What can hang from each mark:
C: G K T
N: C K T
K: C G N T U
U: C K N
G: N U
T: C G K U

Every row comes from one small tree of marks. The marks that hang from a mark follow it in brackets, in alphabetical order. Every link used is in the known rows. Which tree was each row made from?
In the rows, zero is written as 128.
Known rows:
C(G): [170 105 116 105 131 136 177 124 133 155 126 128 155 156 161 129 130 142
  97 141 123 130 152 162 130 130  93 102 152 179 112 127 118 120 117 147
  85 151 108 143 131 127 138 107]
C(T(K)): [163 128 125 135 108 149 144 121 169 174 128 116 108 128 115 111 107 133
 108 148 122 157 194 207 120 182  89 112 140 184 109 101 124 136 135 154
 129 125 102 137 133 116 132 141]
C(G(N(K(T)) U)): [134 158 124  77 102 130 136 152 130 131 138 130 109 129 125 131 118 118
 121 116  56  90 170 145 120 143 139 125 125 143  86 144 126 131 131 150
  51 102 128 142  62 154 153 149]
T(K(C U)): [157 105 139 147  98 158  81  69 135 117 137 143 139 138  94  94 103 135
 148 152  82 148 153 218 130 114 109 116 170 181 120 142 144 124 136 115
 121 138 109 181 139 125 153 144]
T(G): [171 131 133 127 132 165 154 155 150 134 150 129 146 192 134 114 133 139
 137 143 143 124 178 196 117 179  96 119 134 189 136 115 112 113 132 170
 128 146 118 168 133 112 147 120]
K(G N): [235 131 121 127 124 157 171 116 141 131 149 143 209 133 155 139 108 151
 138 143 136 154 141 112 114 137 105 103 139 160  86 125 106 131 112 149
 137 187 123 173 133 126 118 146]
T(C K U): [137 105 185 125 114 126  79 113 178 196 122 116 159 116  93 146 148 163
 123  72 154 198 178 225  96 213 104 154 117 204 142 133 127 107 124 162
 154 126  94 144 120 127 145 120]
C(G K(T)): [172 143 104  92 142 141 134 153 111 130  91 164 137 157 165 124 126 141
 122 138  87 143 128 153 129  83 112 109 180 159 108 112 156 105 112 125
  96 104 102 145 112 120 153  85]
G(U(C N(K))): [129  96 101  98 112 148 139 119 112 133 125  86 166 132 134 143 177 127
 132 139  74  82 193 182  99 113 210 158  94 106 125 135  93 162  86 142
 111 155 162 120 105 102 108 152]
G(N(K T) U): [114 145 164 143 122 117 150 125 176 128 136 166 134 134 101 157 107  95
 127 155 100  88 162 172 128 156 136 134 103  97 100 156  96 152 125 155
  95 113 155 129 106 132 144 186]
U(C(T(G)) N): [134 102 103 112 151 189 177 127 121 166 119  73 102 160 134  71 173 131
 151 143 167 100 214 188  93 168 146 146 143 158 127 112  97 174  90 172
 148 148 149 150 146  62  99 129]
N(C(K) T): [156 116 136 154 169 128 143 140 150 144 111 197 170 163 168 137 127 109
 102 144 124 162 133 180 111 107 120 164 163 118 139 163 125 131 105 133
 135  97 130 108 130  91 147 121]
U(C): [175 115 112 126 123 151 133 129 132 151 125 111 160 173 133 137 158 150
 114 149 124 131 152 183 114 124 135 124 119 158 136 115 127 144 109 135
 130 174 125 135 127  96 108 115]
U(C N(T(K))): [136  68 127 164 128 155 138  70 168 182  72 120 148 122 107 109 151 145
 115 124 112 149 185 190 117 128 149 127 123 122 150 155 124 171 104 136
 146 147 127 125 152  70 100 122]
G(N(K) U(C)): [145 140 124  79  92 131 123 141 138 140 141 111 135 137  99 156 152 120
 132 142  93  80 176 180 107 141 192 153  85 119 125 135  95 159  97 132
  96 148 153 123  75 127 111 167]
T(C(G) U): [136  93 172  90 143 119 122 120 139 188 119 125 168 151 138 149 165 153
 116  70 170 177 164 187  95 172  91 149 142 203 116 138 110 113  93 150
 115 130 102 136 130 137 137  98]
C(K): [174 149 121 111 124 134 141 142 134 125 109 161 161 164 155 149 126 137
 123 178 132 138 133 180 122 124 128 119 154 138 121 102 125 125  99 135
 137 132 125 144 133 109 145 114]
N(C(G) T(K(U))): [145  60 138 161 149 145 134  84 142 177 119 159 143 132 123 107 108 105
  87 110  77 169 173 223 125 108  88 145 174 183 142 193 134 120 125 118
  97  86  96 114 133 126 125 118]
N(K T(C G U)): [ 82  85 214 133 189 119 109 141 182 173 112 128 171 168 107 157 141 136
 151  79 153 145 196 241  80 206 105 146 105 164 161 138  79  95 114 140
 132  88 132 137 150 102 157 136]
U(K(G) N(C(T))): [156 111  87 106 146 179 187 157 120 184 127  82 161 113 192  78 145 105
 105 184 105 141 204 127 112 193 149 131 181 113 100 174  86 173  84 153
 131 141 156 133 115  72 119 140]
U(K(C)): [152 118 124 110 130 145 110 125 134 104 135 123 169 153 132 105 136 112
 127 179  94 134 151 151 127 129 135  80 163 141 122 155 115 151 120 109
 103 157 104 170 122  90 156 112]
K(C G(N(T)) U): [164 134 168 168 122 163 127  61 150 109 134 182 144 139 122  85  85 107
 171 189 129 123 126 162 145 112 105  99 194 111  69 177 116 157 105 121
 123 145 154 182 154 133 143 189]
T(C): [165 131 143 148 141 124 130 135 161 167 141 110 158 171 152 152 135 160
 121 109 152 150 157 190 110 179  98 150 129 173 108 121 123 141 124 175
 134 165 107 166 138 114 128 116]
T(C(G(N))): [173 124 144  87 134 113 165 120 147 186 128 116 123 147 151 138 136 164
 113  95 180 138 172 145 120 177 105 150 154 166  96 154 119 151 110 180
  98 146 103 161 109 135 130 127]
U(C(G K(N T))): [210 114  90  74 162 146 125 122  95 119  89 144 152 141 145 136 150 152
 132  96 108 144 134 115 101  35 151 123 159 147 110  98 149 140  92  77
 111 126  89 134 102  89 101  78]
T(K(C(G(N)))): [169 106 141  78  83 147 140  68 137 158  99 134 118 100 108  82 119 136
 128 121 115 145 179 144 136 134 116 110 173 176 116 177 118 138 115 137
  68 132 103 164  95 142 155 158]
G(U(C(T))): [163 125 102 112 104 140 127 137 120 130 153 101 119 157  97 118 163  90
 132 147 129 112 167 195  88 131 140 142 126 154  90 105 104 176  97 147
 130 149 128 116  97 110  93 146]
K(G U): [193 132 129 152 110 173 138 116 130 129 157 147 171 166 146 125 103 144
 141 199 107 138 135 197 139 141  95 104 166 168  96 125 123 121 119 142
 134 174 137 170 156 141 120 134]
G(N(C T(K)) U): [152 125 156 153  87 130 126 116 172 162 148 173 115 106  73 116 121  85
 112  95 118 150 179 175 111 173 127 186 130 141 117 207 120 162 134 176
 120 103 119 119  71 132 134 168]
K(C(G) N T): [198 116 118 110 157 151 131  86 110  90 136 147 158 131 146  95 104 140
 146  79  97 152 125 100 116  64 106  98 166 180  65 146 146 131 134 109
  73 138  91 184 118 112 156 116]
G(U(K N(T))): [104 116 120 164 139 131 147 113 154 117 130 143 161 140 108 115 145  87
 115 170 108 101 166 157 116 149 145 109 140  89 102 164  97 186 111 147
 140 137 134 128 126  89 127 113]
K(T): [172 168 128 161 132 149 120 149 161 139 147 143 135 168 152 116 120 154
 117 138  92 139 139 171 129 146  96 105 135 165  98 107 162 119 156 157
 117 142 111 176 129 106 151 104]
T(C U): [134 124 184 124 146 123 100 129 162 175 140 135 167 152 134 148 161 158
 124  94 175 174 155 208 100 201 101 157 117 183 118 120 118 119 105 164
 158 140 117 147 138 119 146 112]
T(C G(U)): [169 112 143 121 119 122 120 160 128 133 178 103 145 184  97 139 148 118
 155  86 160 124 186 212  75 195 116 178 132 205 124 127  97 139 123 197
 133 145  91 159  97 132 132 126]
C(T(G(N))): [153 166 142 107 120 177 179 156 159 158 149 125  72 164 121  87 117 123
 147 159 186 103 199 175 107 223  86 131 148 166  92 111 105 155 126 190
 125 126 139 174 121 113 139 157]
T(C(G(N) K)): [173 136 141  62 141 110 153 130 124 170  97 140 123 143 159 159 138 160
 127 113 179 135 164 143 118 145 126 160 178 140 115 136 113 149  79 155
 114 130 107 147 105 136 140 118]

Which tree is each row?
[148 153 138 101 132 136 163 165 162 183 138 131 149 128 176 134 121 137
  92 134  93 121 176 168 125 177 154 171 113 126 134 173 114 136 126 163
  84 123 170 134  94 120 146 181] => G(N(C K))
[126  63 130 117 152 103 163 135 137 147 134 147 172 136 151 153 130  71
  86  99  56 125 174 187 106 100 128 162 129 143 128 196  84 121 109 130
  47  83 137  82  84 131 141 154] => N(C(G(U)) K T)
[106  97 157 173 169 134 104  73 150  95 128 168 166 163 135 123  89 114
 139 175  62 108 143 223 136  71 112  97 157 124 113 149 118 123 130  84
  91 114 152 158 174 107 157 163] => N(K(C U) T)
[119  85 125 134 171 146 173  61 108 128  75 186 146 147 168 106 121 127
 122 179 121 107 149 185 135  66 124 123 201 104 107 138 122 148  73 113
 133 110 147 134 181 101 131 103] => C(G K(U(N(T))))
[180  98  97  79 136 156 121 158 102  96 167  98 181 157  62 126 176  93
 152 107 137 100 182 156  68 134 177 124 118 161 134 128  98 171  98 112
 135 162  83 144  70  86  90  98] => T(G(U(C K(N))))
[177 146 123  61 113 130 172 133 118 148  91 168 123 144 154 132 134 143
 114 164 152 114 156 132 135 123 126 126 174 132 114 133 119 139  83 137
  98 122 131 140 108 140 150 127] => C(G(N) K)
[174 126 129 142 124 176 130  92 115 105 150 132 141 144 143  85  99 110
 171 195 105 126 143 182 128 115  92  98 205 162  62 128 105 145 108 113
 118 148 147 177 152 133 135 176] => K(C(T) G U)
[ 89  95 185  87 167 152 134 138 144 191 111  85 170 143 143 134 168 169
 152  84 156 126 225 218  76 232 144 173 109 164 149 132  72 112 100 172
 140 119 161 153 139  96 153 131] => T(C G U(N(K)))
[169 124 169  84  51 178  97 108 154 204  88 117 154  97  68 117 164 150
 148 138 146 175 184 167 110 185 145 130 119 170 145 147 106 134  81 134
 149 153 130 131  82 141 108 161] => T(K(G(N)) U(C))
[189 125 126 140 191 136 115  95 119 130 158 131 140 152 145 129  98 167
 142  60 121 148 145 161 108 109  86 137 164 192  63 118 170 133 134 126
 120 134  83 183 136 116 113  86] => K(N T(C(G)) U)
[163 124 100 103 119 141 158 144  85 120 133 155 173 132 169 121 160 106
 125 137 113 129 158 165  95 119 183 208 163 114 108 163  97 165  75 166
 138 117 155 115  87 108 145 143] => G(U(N(C(K))))
[211 136  96 125  80 157  99 154 115 121 148 109 160 154 102 125 154 112
 160 132  71 131 134 159 102 111 150 129 122 163  90 127 134 144 110 143
 120 166 116 148  75 130  98 129] => K(G(U(C)) T)
[136 115  97 110 123 149 151 159 105 135 163 107 178 125 143 105 171  87
  98 144  91 121 187 154 100 172 182 171 141 121 109 189  97 179 106 163
 122 146 135 122  81  87 124 117] => G(U(K N(C)))
[199 143 138 105  27 158 131 124 147 152 144 131 141 101  80 125 120 121
 148 147 105 139 174 153 123 198 133 135 137 161  94 161 102 150 113 183
 118 158 123 157  61 173 128 181] => T(K(G(N U)))
[197 109 153 152 148 139 103  70 148 154 161 127 165 121 106 147  98 169
 140  75 140 163 172 209  98 155 105 155 140 195 101 119 148 136 135 134
 164 158  75 175 139 120 117 118] => T(C K(N U))
[124  96 145  78 151 145 164 145 124 198 129 133 137 129 157  98 158 101
  87  99 147 174 185 182  89 167  87 155 164 195 105 151 100 126  98 145
  98  83 135  90 113 123 134 135] => N(C(G T(U)))
[176  91 106  87 119 130 161 148  98 147 167 128 168 151 150 130 150  92
  91 100 104 139 156 172 104 125 122 177 150 191 104 184 104 135 112 159
  76 123 111 111  69 144 132 130] => N(C(G(U)))
[152 159 144 109 108 174 118 130 111 146  79 162 170 110 156 107 156 153
 161 158 111 159 147 136 114 151 140 124 167 126  93 120 124 121  76 140
 165 117 162 157 125 104 155 129] => C(K(G T(U(N))))
[129  86 128 144 132 128 185  81 129 133 122 156 150 140 135 117 142  98
 111 122 120 108 158 153 115 114 122 131 152 128  90 162  96 170  92 163
 106 129 137 121 133 119 124 130] => C(G(U(N(T))))
[195 100 113 120 107 163 155 149 144 204 131 102 143 104 143  97 112 113
 111 142  99 186 198 173 113 187 107 150 163 188 119 159 102 132 125 165
 117 128 126 128 101 119 117 168] => N(C(T(K(G))))
[142  79 143 178 127 151  89  71 163 156 108 146 139 152  74 121 122 131
 122 143  98 150 160 249 122 103 114 118 137 160 147 132 146 138 123 100
 151 130 103 132 153  97  93 111] => N(T(K(U(C))))
[129 110 113 103 123 141 167 148 118 144 160 112 181 121 174 135 159 110
 101 120  64 105 193 180 101 152 184 200 108 126 121 173  86 149 111 173
  99 130 177 123  93 112 141 170] => G(U(N(C K)))
[ 79 144 203 128 140 130 133 109 198 171 102 182 152 125 115 140 126 131
 116 151 135 127 163 189 124 183 116 121 101 106 126 145 101 113 114 132
 119  97 172 127 142 117 163 168] => G(N(K T(U)))
[195 113 117 144 154 169 128  86 118 116 160 137 170 159 121 129 131 149
 135 135 136 123 138 185 102  86 135 128 125 159 104 106 145 151 112  96
 153 181 123 157 150  95  86 119] => K(N U(C))
[214 100 133 166 168 153 174 112 156 146 138 171 216 137 165 131 105 112
 109 111 128 175 141 113 109 124 105 146 144 139  98 184 103 137 120 135
 134 152 135 143 128 102 116 156] => K(G N(C T))
[183  90 116  88 160 149 179  74 117 109 131 129 138 117 156  90 114 111
 146 110 144 138 158 110 102  88  91  98 183 175  58 131 100 154 106 117
  76 138 117 155 134 110 135 148] => K(C(G T) N)
[237 105  98 106  94 154 138 114 106 111 154 115 204 133 104 152 150 117
 154 118 124 138 143 125  95 103 160 139 119 158  86 126  94 162  86 126
 138 192 120 140  85 128  85 152] => K(G(U(C)) N)
[188 155 138 178 185 143  93 104 146 119 180 138 147 157 139 127  93 169
 155  81 129 150 134 174 104 128  90 150 138 181  64 102 181 139 154 132
 156 150  93 200 146 102 117  98] => K(N T(C) U)
[186 150 111 112 159 145 168 117 132 110 127 167 141 130 157 131 108 123
 138 157 171 138 156 141 103 113 112 120 160 133  75  80 118 152 102 120
 147 124 124 144 141  93 127 136] => C(K(N) T)
[166  91 161 101 110 161  90  80 147 166 108 132 183 106  66 135 156 152
 131  77 150 186 174 181  84 142 145 130  95 183 140 121 127 132 100 100
 165 148  99 125 107 100 108 119] => T(K(N) U(C))
[219 143 128 158 137 183  98  82 109  71 164 158 177 131 141  87  87 138
 185 139  75 149 110 124 123  74 103  97 186 164  44 134 154 141 132  97
 129 162 124 212 139 122 137 152] => K(C G N T U)
[121 151 159  91 137 144 130 137 136 147 108 167 132 137 132 123 144 124
 137 173 172 149 152 197  99 156 108 122 156 147 105  82 111 121  85 118
 154  84 141 116 139 110 154 133] => C(K T(U))
[224 116 118 141 145 178 154 114 116 131 177 149 206 137 168 120 101 134
 129 132 114 161 144 161 113 121 112 156 161 170  84 158 127 128 114 132
 146 160 141 160 129 122 108 152] => K(G N(C) U)
[143  97 108 121 116 170 151  88 138 192  95  74 105 115 115  89 157 149
 124 135 118 138 218 185 107 156 154 142 139 152 124 117 117 175 100 150
 144 144 130 129 133  75  94 138] => U(C(T(K)) N)
[155 171 129 108 109 147 165 160 133 154 187 139  95 128 133  94 131  73
 116 134 152 118 175 161 103 195 128 189 146 153  68 163 103 179 118 192
 118 117 150 123  67 134 129 190] => G(N(C(T)) U)
[201 112 167 110  89 163 121  90 156 166 116 149 213  89  91 133 124 144
 142 110 137 202 165 144 102 178 104 108 127 192 110 133 103 108 107 129
 161 147 116 147 114 140 137 148] => T(K(G N) U)
[194 144 128 163 120 177  79 106 113  93 150 152 156 156 141  79 100 134
 178 168  55 146 118 166 136  92 103  97 193 168  67 145 152 122 134 113
 111 152 131 204 134 128 150 144] => K(C G T U)
[144 123 157 132 139 133 184  97 169 164 108 171 119 148 142 115 113 126
 102 140 153 123 152 141 141 138  87 105 150 131 104 162 118 147 112 152
  89 124 123 143 139 127 135 136] => C(G(N(T)))
[156  83 120 113 175 118 168 134 125 155  86 186 168 155 177 135 129  95
  87 130 114 160 145 165 115  76 115 157 182 134 139 178 117 126  85 118
  95  77 114  94 125 105 143 111] => N(C(G K) T)
[122 123 128 105 153 137 140 116 145 118 130 110 133 133 160 108 112 120
 144 168  81 112 175 186 120 127 128 108 150 137 100 124  94 130 122 113
  76 116 149 146 139 100 161 177] => N(K(C(T)))
[147 156 113 124 149 169 111 194 147 126 146 111 136 182 118  94 137 127
 133 146  92 124 175 178 110 183 113  83 147 171 138 121 143 122 150 144
 121 119  85 183 108  79 142  73] => U(K(T(G)))
[171 139 122 124 146 148 124 142 106 126 143 180 166 168 167 130 130 121
 114 168 107 143 134 217 121 104 134 174 178 148 132 135 139 120 101 126
 144 114 138 137 123 107 141 118] => N(C(K(U)))
[ 90 111 169  83 143 174 155 132 140 159 112 115 168 137 138 109 161 153
 143 136 127 112 216 209  96 208 143 142 108 157 155 130  72 106 100 153
 131 115 177 152 149  98 162 146] => T(G U(N(K)))
[166 123 138  77 105 146 160  90 125 130 118 145 128 134 147 100 127 129
 131 141 139 121 152 124 134 118 114 104 177 159  91 174 109 154 102 141
  63 144 128 164 110 139 157 156] => K(C(G(N)))
[138  81 170  91  88 179  87 131 139 185 101 103 152 143  48 107 183 144
 142  98 144 170 203 240  85 184 131 136 115 219 187 125 106 108  98 128
 150 118 100 131 104 106 116 113] => T(G K U(C))
[174 110 109  76 105 149 113 167  87  94 132 130 147 185  85 141 176 101
 164 133 137 107 162 207  78 104 176 165 141 161 154 110  93 142  80 127
 143 131 110 126  76 113 115 110] => T(G(U(C(K))))
[115  98 171 110  89 170 103  52 133 147  88 136 164  85 103  75 158 148
 147 113 126 176 180 177 109 165 134 132 150 163 121 156 102 143  96 140
 142 128 143 160 128 107 173 151] => T(K(C) U(N))
